Each row comes from the steps of one walk. Every step used is in the known rows, and no mark comes twice. Write the walk behind each row, first mark first.
Known rows
lezoz/nore/tekiro: [-20  70 -21  -3  13  30 -32  32  18 -14  12   4   1 -10   7 -10  -4   6
 -12  -4   7 -12  10  15  -9   4   4  37  28  -8  16 -31  -4   2 -40 -16
 -15  -4 -28 -12  -4  -2  -1 -40 -22  20   7]
moneban/dibe/lezoz/nore/tekiro: [-54  13 -36 -14 -17  -3 -28  32  10 -22  46 -29  12  -6   0  17  12  -4
 -40 -27  13   3 -10   3  14  17 -16  14 -12  -2  -7 -24 -23  10 -34  12
 -24  16 -28 -24  23 -14  15 -33   2   9  31]
fezep/regap/guzer: [ -1  13  -2  12  19 -15  47 -35  13   6 -14 -25  14  -6 -16 -58  19 -11
 -12 -24   1  28  24  -5 -36 -24  29 -15   3 -16   1  25  -4 -19 -27 -18
  23  -7 -34  11   7  18  13 -30  16 -21  -2]
moneban/tepo: [-19   4  -6  -1 -35  11 -13   5  -8 -15  20 -10 -11 -21  38  18  -2   2
 -22  -6  20  -5   0  11   0 -13  -1   3  16 -10 -13   7   7   7  19   0
  -5  -7 -18  19  -4  -8  24  -3  -4  17  17]
veru/nole/zaka/tekiro/nore/lezoz: [-10  39  20 -36 -49 -13  -2  13   6   6 -34 -15 -31 -21  -7   6 -54  29
 -22   9  21  12  25  24 -13  -4   6  -1  -5 -39  19   3  -1   0  30  -4
  22 -23 -39   7 -27  11  -7   7  31   2  -6]
gitat/regap/fezep: [-13  24   5  -1   4 -12   1   6   6  -9 -29  -1  13  10   1 -43  -8 -11
  18 -19  15  16  -5 -27 -21  11 -10 -12  -6 -13  19  10  13  27 -12  14
  12 -14 -15  -1 -13  -3  -3 -13  20 -19   5]
zaka/guzer/regap/fezep: [ -7  36   9 -34  12 -52   5 -38  -9  18 -23   0  19 -16  13 -32 -11 -14
  21 -28   2  14 -17   7 -18  13   8  -5  24   2   7  33 -20 -12 -27  -4
  17  15 -30  32 -40 -11   8 -38  16 -29  38]
fezep/regap: [  0  12  -2  15   9   5  31 -14  -6  -3  -9 -21   0  -7 -11 -51  22   8
 -18 -13 -12  38  27   1 -42 -14  27  -6  -3 -28  13  17   6 -14  -5  -8
  18 -10  -8 -11  11   4   9 -10   9 -24  -5]
nole/veru: [ -9  -1 -15  -9 -11  -1  17  11 -40   5 -28 -14   8  -3  12   1   7  25
 -14   5  21  -1 -32 -17  -2   8  -9   3 -12 -13   5 -13  11   4  -1 -17
  -5   4  14  30 -26  14  -6   5 -15   6   8]
gitat/regap/guzer/zaka: [ -4  23  11   7 -11 -39  10 -19  18  -6 -22   9  20 -14 -10 -33 -11 -18
  34 -20   7  29 -14 -20 -11 -21 -22 -18  -9  -3  14   0  10   1 -29 -10
  17 -23 -64  13  -5  19  -1 -52  21 -17 -15]
zaka/veru/nole: [-12   8  19 -37 -16  -2  12 -12 -18  -3 -13 -29 -32 -11  21  23 -19  14
 -14   3  26   4 -20  -8  -5   9  -6   2  -5 -42   1  10 -10  -9  -9  -9
   9  -5  27  31 -53  11   6  -8  -3  -9 -13]
nole/veru/zaka: [ -9  24 -10 -16 -29  -9  23  13 -30   4 -54 -20  -4 -10  12  15  -6  27
 -19  20  26   2 -31 -11   1   7 -24   8  -8 -18  14 -15   9  15   0 -16
  21  -7  17  12 -38  26 -10   6   6   0 -18]
gitat/regap/guzer/zaka/nole: [ -6  20  19   5 -16 -43   9 -24  16  -4 -28  11   8 -18  -7 -37 -13 -20
  35 -16  14  20 -10 -12 -12 -20 -19 -20  -7  -8   6   7   5  -9 -32 -20
  16 -21 -67  21  -8  24   0 -59  20 -16 -13]
veru/nole/zaka/tekiro/nore: [ -7  49  28 -29 -55  -5   1  -2   0   6 -40 -10 -34 -19  -7   7 -60  24
 -19   9  17  11  30  21  -9   2   5   5   6 -40  14   7   0  -3  30  -5
  23 -18 -40  14 -26  13  -9   1  32  -4 -12]
gitat/regap: [ -2  19   3   4  -7   0  -2   9  11 -18 -19   9   9  -6  -2 -32  -5  -2
  21 -10  -5  34   0 -18 -26   0 -12 -12 -13 -21  14  -3  14   2 -10   5
  18 -23 -20  -4   1   0  -2 -31  10 -19 -15]
regap/guzer/zaka: [ -1  10  12   4  -4 -55  17 -40  13  18  -5   1  15 -14 -15  -4  -8 -24
  19 -15  17  -7 -17  -3  20 -30 -12 -12   7  24  -3   4  -3  -3 -27 -21
   0   1 -65  27  -8  27   4 -33  15   3   0]
guzer/zaka/tekiro/nore: [ 10  45  24  10 -35 -22  -9  -1 -22   0   3  20  -9 -17  -5   4 -24  20
  14   1   7   2 -11  17  14  -5 -10  32  -8   9  15 -22  10  -6   7 -11
 -34 -28 -78  -1  -6  13  -5  -7  19 -13  14]
nore/tekiro/zaka/guzer/regap: [ 23  80   3 -18   6  -5 -10 -16   6   3   3   3   2 -14   8  23 -22  35
  25 -11   9 -13   7   1 -36   1 -12  26  19  -7   5 -19 -22 -16 -25 -26
  -3 -12 -69   8  -6  -4 -14 -25  23 -10  32]
tepo/moneban/dibe: [-26 -33   5   1 -38   3 -21 -11  -6   1   4 -13   5  25  29  43 -11   8
 -22 -18  32 -37   2 -26  18  15 -12  36   2   8   7   0 -17  20 -27  48
  -4 -14 -28  -2  14 -16   7 -11  -2  12   2]
tepo/moneban: [ -2 -27  15   6 -22  -5  -8 -18   8   5 -13   6   5  22  31  28 -18  16
  -9  -1  32 -26   3 -11   0   1  -8  30  12   9  12  10 -11  12 -13  34
  13 -28 -11   1  14  -6  -6  -6  -4   8  -8]
veru/nole/zaka/guzer/regap: [-14  37  25 -38 -48 -41   0 -27   5  18 -47 -16 -23 -34  -6   0 -55   7
  -5  -1   6  30  19  22 -16  -6  -1 -16  20 -39  18  28  -8  -7  16  -8
  48  -3 -31  23 -40   8  -6 -19  29 -10 -17]
veru/zaka/tekiro/nore: [  9  70  14 -17 -31   9   8  14   4  -7 -34   5 -21  -7   9  18 -34  22
  -7  21  17  -1   6  14   2  15  -7  37  -1  -8   8 -19  -5   3   3  -2
  14 -32 -32 -19 -14  15  -6   1  43 -20 -14]
nole/zaka: [-12  13   8  17 -46 -22  -2  -5  -3   5 -25   1 -17 -11 -13   4 -23   1
  -5   3   8   3   6  -2  -2 -16  -2   5   6  -3  10 -17  15  13  20   0
  12  -3 -40   5 -18  20 -15  21   8   5 -13]
tepo/moneban/dibe/lezoz/nore/tekiro: [-39 -11 -10  -5 -33  -5 -28   5  16  -9  20 -13  13  17  33  42 -12  13
 -37 -22  41 -27  -1 -10   8  13 -18  43   4   7  10  -9 -30  19 -37  38
  -7 -19 -33 -16  29 -17   4 -29  -2  15  15]
dibe/lezoz/nore/tekiro/zaka/guzer: [-25  48 -23 -20   7 -30 -10  16  48 -19  19  -1  28 -26  -1   4   3  16
 -21  -4  28  22 -19  32 -19  -7 -19  19   6   1 -10 -12 -32 -11 -34 -17
   3  -3 -34 -27  30  -9  -3 -45   7   3  38]
dibe/lezoz: [-16 -13 -13  -8  -1 -43   8   9  33 -12  21  -3  21  -8  -3   2   5   4
 -20  -4  15  32 -18  23  -9 -11 -18 -16 -20   6 -11   9 -19  -2   5  -3
   7  -7  14 -22  30  -3  -5  -6  15  -5  18]
fezep/regap/guzer/zaka/tekiro/nore/lezoz/dibe: [ -1  27   9   8   7 -35  40 -11   2   1  -7 -24  19 -14 -17 -53  15   5
 -13 -29  10  31  12  -8 -26 -30  23  -8  -8 -11  17   5   2 -18 -34 -15
  -1 -18 -74  -1   1  25  21 -44  15 -16   5]
veru/zaka/guzer/regap: [ -2  55  12 -33 -21 -42  10 -22   9  10 -47  -4  -8 -29   8   4 -25  -3
  12   4  -1  25  -5  17 -11   3 -16   4  20  -7  14  15 -15  -6 -16  -8
  51  -9 -20  -5 -36   8   0 -31  38 -31 -22]
tekiro/nore/lezoz: [  3   8 -17 -42  21  -9   5  48   3  -4  -3  -3  27  13  -9   5  25  28
 -17   4  12  11 -13  22   4 -22  -1  21 -24  18  12 -13 -17 -16   1   4
 -11 -23 -25 -21  15   4   3   4  -4   6  35]
tepo/moneban/dibe/lezoz/nore/tekiro/zaka: [-35  -5  -9  -3 -36  -7 -28   2  16 -12  15 -17  16  18  26  51  -9  26
 -32 -20  49 -27  -5 -10   7   9 -25  48   3   8   4 -12 -30  20 -37  39
  -4 -19 -52 -24  37 -20   1 -28   2  16  18]
fezep/regap/guzer/zaka/veru/nole: [ -5  22  14   3  -1 -35  46 -47  -1  10 -17 -33  -3 -21 -16 -44   6  -3
 -10 -21  10  35  10  -3 -30 -30  15 -14   1 -30  12  27  -4 -18 -28 -25
  23 -11 -43  18 -16  28  13 -36  21 -26 -14]
nole/veru/zaka/guzer/regap: [-10  38  -8 -31 -27 -30  22  -5 -34  10 -62 -19   5 -25  17   3 -11  23
  -7   9  21  16 -38  -6 -12  10 -21   7   2 -17  16  -3   1   0 -12 -22
  31  -4   1  27 -51  20  -6 -18  11 -14  -6]
dibe/lezoz/nore: [-38   8 -26  -7   4 -31  -5  28  42 -24  17  -3  25 -17  -7 -11  14   0
 -31  -4  21  37 -23  37  -3 -11 -15   3  -4   2  -8   0 -18   0 -17  -1
   4  -1   1 -36  33  -5   1 -34  -6   8  17]

Which walk is each row?
[-14  90 -18 -11  11   7 -28  17  15 -14  -4   2  11 -19   0  -8  -3  20
   4 -14  14   3   0  20 -20  -2  -3  42  35 -10  14 -24 -11  -8 -49 -18
  -2  -2 -69 -13  -2  -7  -4 -59 -14   9  22]
lezoz/nore/tekiro/zaka/guzer/regap
[  0  45  12 -34 -23 -26   9 -22  19  11 -42  -2 -10 -29   5  20 -19  -5
   4  20   4   5  -3   6  -2   5 -16  14  19  -2   0   5 -19  -4 -19  -9
  44  -4 -14  -5 -30   8   3 -19  39 -23 -17]
veru/zaka/guzer
[ -6  39  -3 -12 -35   3  19  15 -33  -1 -49 -14 -14 -16  19  11 -22  32
 -18  18  30  -6 -27 -13  -6  21 -15  15 -12 -24  13 -23  13  12   4 -19
   8 -16   0  20 -44  23  -9   5  13  -5 -10]
nole/veru/zaka/tekiro
[-17  42  -5 -34 -20 -36  25  -7 -36  15 -68 -22   6 -17  17  -4 -12  17
  -6   5  30   7 -40  -9  -7  15 -19   5   4 -15  18   4   0  12 -13 -17
  27   2   3  28 -59  19  -6 -12  17 -14   2]
nole/veru/zaka/guzer/regap/fezep
[ 14  58   6 -10  -8  12  -7  -4  -7   0  -6  -5 -20  -6  14  31 -21  47
   8   8  29 -39   7   1 -25   1 -16  28   6 -17  -5 -28 -18 -14 -20 -40
 -17 -11 -53  16  -5  13 -21 -10  11   8  29]
nore/tekiro/zaka/nole/veru
[-37  -6  -6  -8 -37  -8 -24   2   7 -16  15 -23   9  17  32  57  -9  28
 -33 -21  55 -30 -17 -16   7  10 -28  55   0   2   3 -16 -32  17 -46  37
  -8 -19 -46 -13  22 -16   3 -29  -4  13  18]
tepo/moneban/dibe/lezoz/nore/tekiro/zaka/veru
[-29  36 -17  -9  -1 -25 -12  24  45 -22  19  -1  11 -20  -2   2   3  17
 -26   0  33  13 -13  42 -16 -12 -21  18   1  -4 -11  -9 -30 -10 -27 -22
  -5  -6 -27 -29  34  -1  -9 -42   1  12  31]
dibe/lezoz/nore/tekiro/zaka/nole
[  3  29   2   5  10 -32  41 -19   3   4  -9 -19  15 -15 -20 -56  14   5
 -12 -24   7  30  12   6 -31 -34  23  -4 -13  -9  14   8  -2 -21 -23 -21
   3 -24 -74   5   3  21  13 -31  22 -23  14]
fezep/regap/guzer/zaka/tekiro/nore/lezoz
[-29  36 -27 -10   6 -20 -12  31  47 -21  30   1  19 -15   2  -6   2   5
 -30  -6  19  24 -11  33 -15  -8 -15  10   1   0  -1 -12 -23   0 -22 -12
  -5  -9  -5 -32  28  -5  -4 -34  -1   9  24]
dibe/lezoz/nore/tekiro
[-44 -22 -27 -13 -24 -18 -11  19   1 -15  40 -31  11  -2  -2  22  14  -7
 -33 -26  10   8 -16  -3  18  16 -17  -3 -25   3 -14  -8 -21   9 -14  18
 -18  18 -14 -20  25 -14  16 -14  14   2  26]
moneban/dibe/lezoz
[ 11  29  10 -21  -1 -19   4 -32   6   3 -26  -7  19 -19 -16  24   7  28
  20   1  22  -2 -18   2  -7  -5 -14  25  11   8 -24   0 -18 -21 -23 -10
  16  10 -75   2   8 -15   0 -22  18 -13  32]
tekiro/zaka/guzer
[ 11  39  10 -17  -2 -38   6 -31  -5   2 -31  -6  21 -21 -14  11   1  31
  28 -13  16  19 -19  11 -17  -7 -15  17  13   1 -11  10 -16 -22 -19  -9
  22   3 -82   3   2 -14  -2 -34  17 -17  29]
tekiro/zaka/guzer/regap
[ -1   7  16  -4 -20 -16  11 -13 -23  -1 -45 -16  -9 -10  -7  23   4  45
   3  13  45 -18 -19  11  -3  -5 -21  22  -6 -14 -25  -2 -10 -17 -11 -28
   2   8 -55  14   3  12 -13 -14   2  12  23]
tekiro/zaka/nole/veru
[-14  78 -20   1   9  26 -30  29  18 -18   2   1   6  -8  -5   3   0  23
  -7  -3  18 -13   4  14  -9  -2  -7  46  28  -7   9 -33  -6   2 -43 -15
 -11  -3 -57 -23  10  -6  -6 -40 -18  21  15]
lezoz/nore/tekiro/zaka
[-10  20  15   3 -20 -43  14 -21   2  -3 -38   5  13 -20  -3 -36 -11 -11
  28 -14  21  20 -20 -17 -11 -17 -23 -18 -11 -14   8   2   8  -6 -34 -25
  14 -18 -64  31 -18  29  -3 -60  15 -12  -8]
gitat/regap/guzer/zaka/nole/veru
[-15  10  13   5 -50 -21   7 -11 -21  -4 -25 -10 -29 -11   2  16 -19   5
  -9   3  24  -2 -19 -16  -4 -10  -7  13  -1 -16   6 -23  10   9   7  -5
   4  -3 -29  23 -47  27 -12  20  -3  -2 -11]
nole/zaka/veru
[  3  47  13   1 -13 -28  10 -12  14 -10 -24  15  21 -10 -10 -36 -17  -7
  32 -19  12  26 -11 -15 -11 -13 -15  -2 -12  -4  13  -5   8  -7 -28 -11
   6 -32 -85  16  -3  19   1 -53  25 -23  -2]
gitat/regap/guzer/zaka/tekiro/nore
[-22  41  25 -41 -41 -47   3 -29   3  23 -50 -21 -21 -27  -5  -7 -56   2
  -6  -6  15  21  19  18 -14  -1   0 -16  22 -36  20  35  -8   3  14  -4
  46   3 -27  26 -45   8  -5 -12  34 -10  -8]
veru/nole/zaka/guzer/regap/fezep
[-15  22  21 -24 -50 -20   0  -9   8  13 -38 -20 -31 -22 -12  10 -50  10
 -16   9  11  17  26  16  -7  -9  -3 -14  10 -39  16  18   3   5  28  -3
  38  -7 -14   9 -25  12  -9   5  24   3 -29]
veru/nole/zaka
[-10   3  20  -1 -15 -61  21 -43  -5  22 -24  -3   3 -19  -5  -7 -11 -17
  12  -7  33 -22 -22   2  19 -25 -14  -9   5  12  -8   9 -10 -16 -34 -39
  -5   7 -64  47 -23  39   0 -43   9   9   6]
regap/guzer/zaka/nole/veru
[-16  38  15  -9 -36 -58   1 -31 -10  17 -42  -2  -4 -21  -6 -19 -31  -9
  12 -17  11  12  -4   4 -15  -6   2   0  24  -2  15   8  -1   3   1  -1
  25   8 -61  26 -44  12  -9  -6  19 -17  14]
nole/zaka/guzer/regap/fezep
[ -8  23  24 -14 -35 -20   4  -8   9   5 -47  -5 -43 -18   9  16 -24   0
  -7  30  16 -13  11  22   5  -1 -17   9   7 -16   0   8 -14  -3  -8 -20
  34  -8  -3  -8 -21  27  -6 -13  30  -5 -30]
veru/zaka/nole
[-17  76 -17  -4   9  27 -24  26  11 -23   3  -5  -2 -10   3  10   2  24
 -10  -3  26 -15  -9   7 -10   0  -8  51  24 -12   6 -38  -9   0 -48 -17
 -15  -3 -50 -14  -7  -1  -5 -40 -24  18  15]
lezoz/nore/tekiro/zaka/veru
[  5  41  10 -19   4 -42   7 -32  -6   6 -35  -9  22 -14 -13   4  -1  25
  28 -18  27  11 -21   6 -14  -1 -15  15  16   5  -9  16 -17  -8 -21  -2
  20  11 -80   4  -4 -15  -3 -27  21 -19  38]
tekiro/zaka/guzer/regap/fezep
[ -3   6 -11 -38  13 -14   4  59  -1  -7  -3 -10  36  13  -3  10  26  27
 -23  -3  13  12 -16   3  12 -15   1  17 -21  16  12 -19 -11 -13 -18  12
 -18 -11 -23 -29   9   9  15 -13 -12  15  24]
tekiro/nore/lezoz/dibe
[-25  42 -25  -7   5 -23 -11  30  46 -25  23  -3  23 -17  -6   6   4  18
 -26  -4  28  24 -17  33 -15 -11 -22  16   0   1  -5 -15 -23   0 -24 -12
  -2  -8 -25 -37  37  -6  -8 -33   2  11  28]
dibe/lezoz/nore/tekiro/zaka
[-51  18 -35 -13 -19  -5 -24  32   9 -24  39 -32  16  -6  -8  26  15   8
 -35 -26  21   2 -12   3  14  13 -21  21 -13   0 -11 -26 -26   9 -35  10
 -22  16 -48 -32  31 -18  11 -33   6  10  34]
moneban/dibe/lezoz/nore/tekiro/zaka
[-18  71 -11  -2   5  24 -30  23  18 -17  -2   1  -7 -14   0   1  -3  21
  -8   2  24 -21   9  22 -10  -1  -5  47  30 -11   3 -29 -13  -6 -46 -26
 -14  -1 -59 -13   5   0  -8 -47 -19  22  19]
lezoz/nore/tekiro/zaka/nole
[ 15  53  13  -8  -9  31   0  16 -13 -12   1  19  -5   5  12  -6 -24  28
  -5   1  11 -11   7  11  -5  23  19  40 -10  -3  -4 -20  -6 -19   7  -1
 -31 -25 -51  11  -1   1   0  -4  13 -14  33]
zaka/tekiro/nore
[-14  31  27 -41 -48 -27   0 -30  12  20 -42 -15 -25 -33  -7   9 -49   6
 -10   8  10  15  22  15  -9  -3   0  -9  20 -36   8  22  -9  -9  13  -9
  44   1 -26  22 -35   9  -3 -11  29  -6 -15]
veru/nole/zaka/guzer
[ -6   3  26   2 -12 -62  16 -47  10  18 -14   3   0 -17 -10  -7 -13 -26
  18  -8  25 -20 -10   8  21 -28 -11 -11   7  17 -12  13 -14 -15 -33 -34
  -3   6 -69  38 -12  35   2 -45  14   5   3]
regap/guzer/zaka/nole
[  5  16   9  -5  -6  -6  13  -9 -18 -14 -19 -22  -4  -3  -5  40  11  39
   9   2  40  -4 -35 -15  -4  -7 -22  28  -8  -8 -17 -14  -6  -6 -16  -7
  -1   1 -44   1  -8   0  -5  -1  -1  -4  13]
tekiro/zaka/veru
[ 13  39   1 -20   1  16  -3  39  -6 -15   8  10   0   3   9  -6 -16  33
  -8  -2  16 -10   1  14 -11  13  17  29 -25   0   4 -29  -8 -14   7   0
 -32 -33 -50   1  -4  -5   3   1  11  -6  43]
zaka/tekiro/nore/lezoz
[  5  38  11  13   4 -24  43 -34   0   4 -12 -14  12 -13 -19 -54   9   2
  -5 -22   4  30  18   4 -27 -26  23   2  -2 -12   9  14  -1 -25 -23 -22
   6 -21 -74   9   6  25  10 -35  25 -27   6]
fezep/regap/guzer/zaka/tekiro/nore
[ -9  -1  34  11 -38 -51 -13 -25 -16  13  -6  10 -30 -27  -4   4 -14   0
  15   9   9 -10  -8  26  17 -19 -19   6   0   0   6   3  -1  -9  -5 -26
 -17  -4 -47  10 -13  24  -7 -20   7   2  -4]
guzer/zaka/nole
[  2  23  17 -22 -17  -7  14 -12 -12  -8 -28 -31 -14  -7  -7  43  -5  44
   1   5  43   3 -25  -6  -4  -6 -23  21  -5 -25 -12   0 -10  -6  -9  -8
  13  -2 -38   4 -14   1  -4  -5  10  -5   4]
tekiro/zaka/veru/nole
[  3  26  10  -9  -3 -50  16 -16  10   9   0   2  17 -13 -12  -7 -13  -8
  12 -16  26 -10 -17   3  15 -26  -3   0  -9  24   4 -10  -8  -9 -24 -21
 -17 -16 -89  24 -12  26   6 -33  19   2  21]
regap/guzer/zaka/tekiro/nore/lezoz
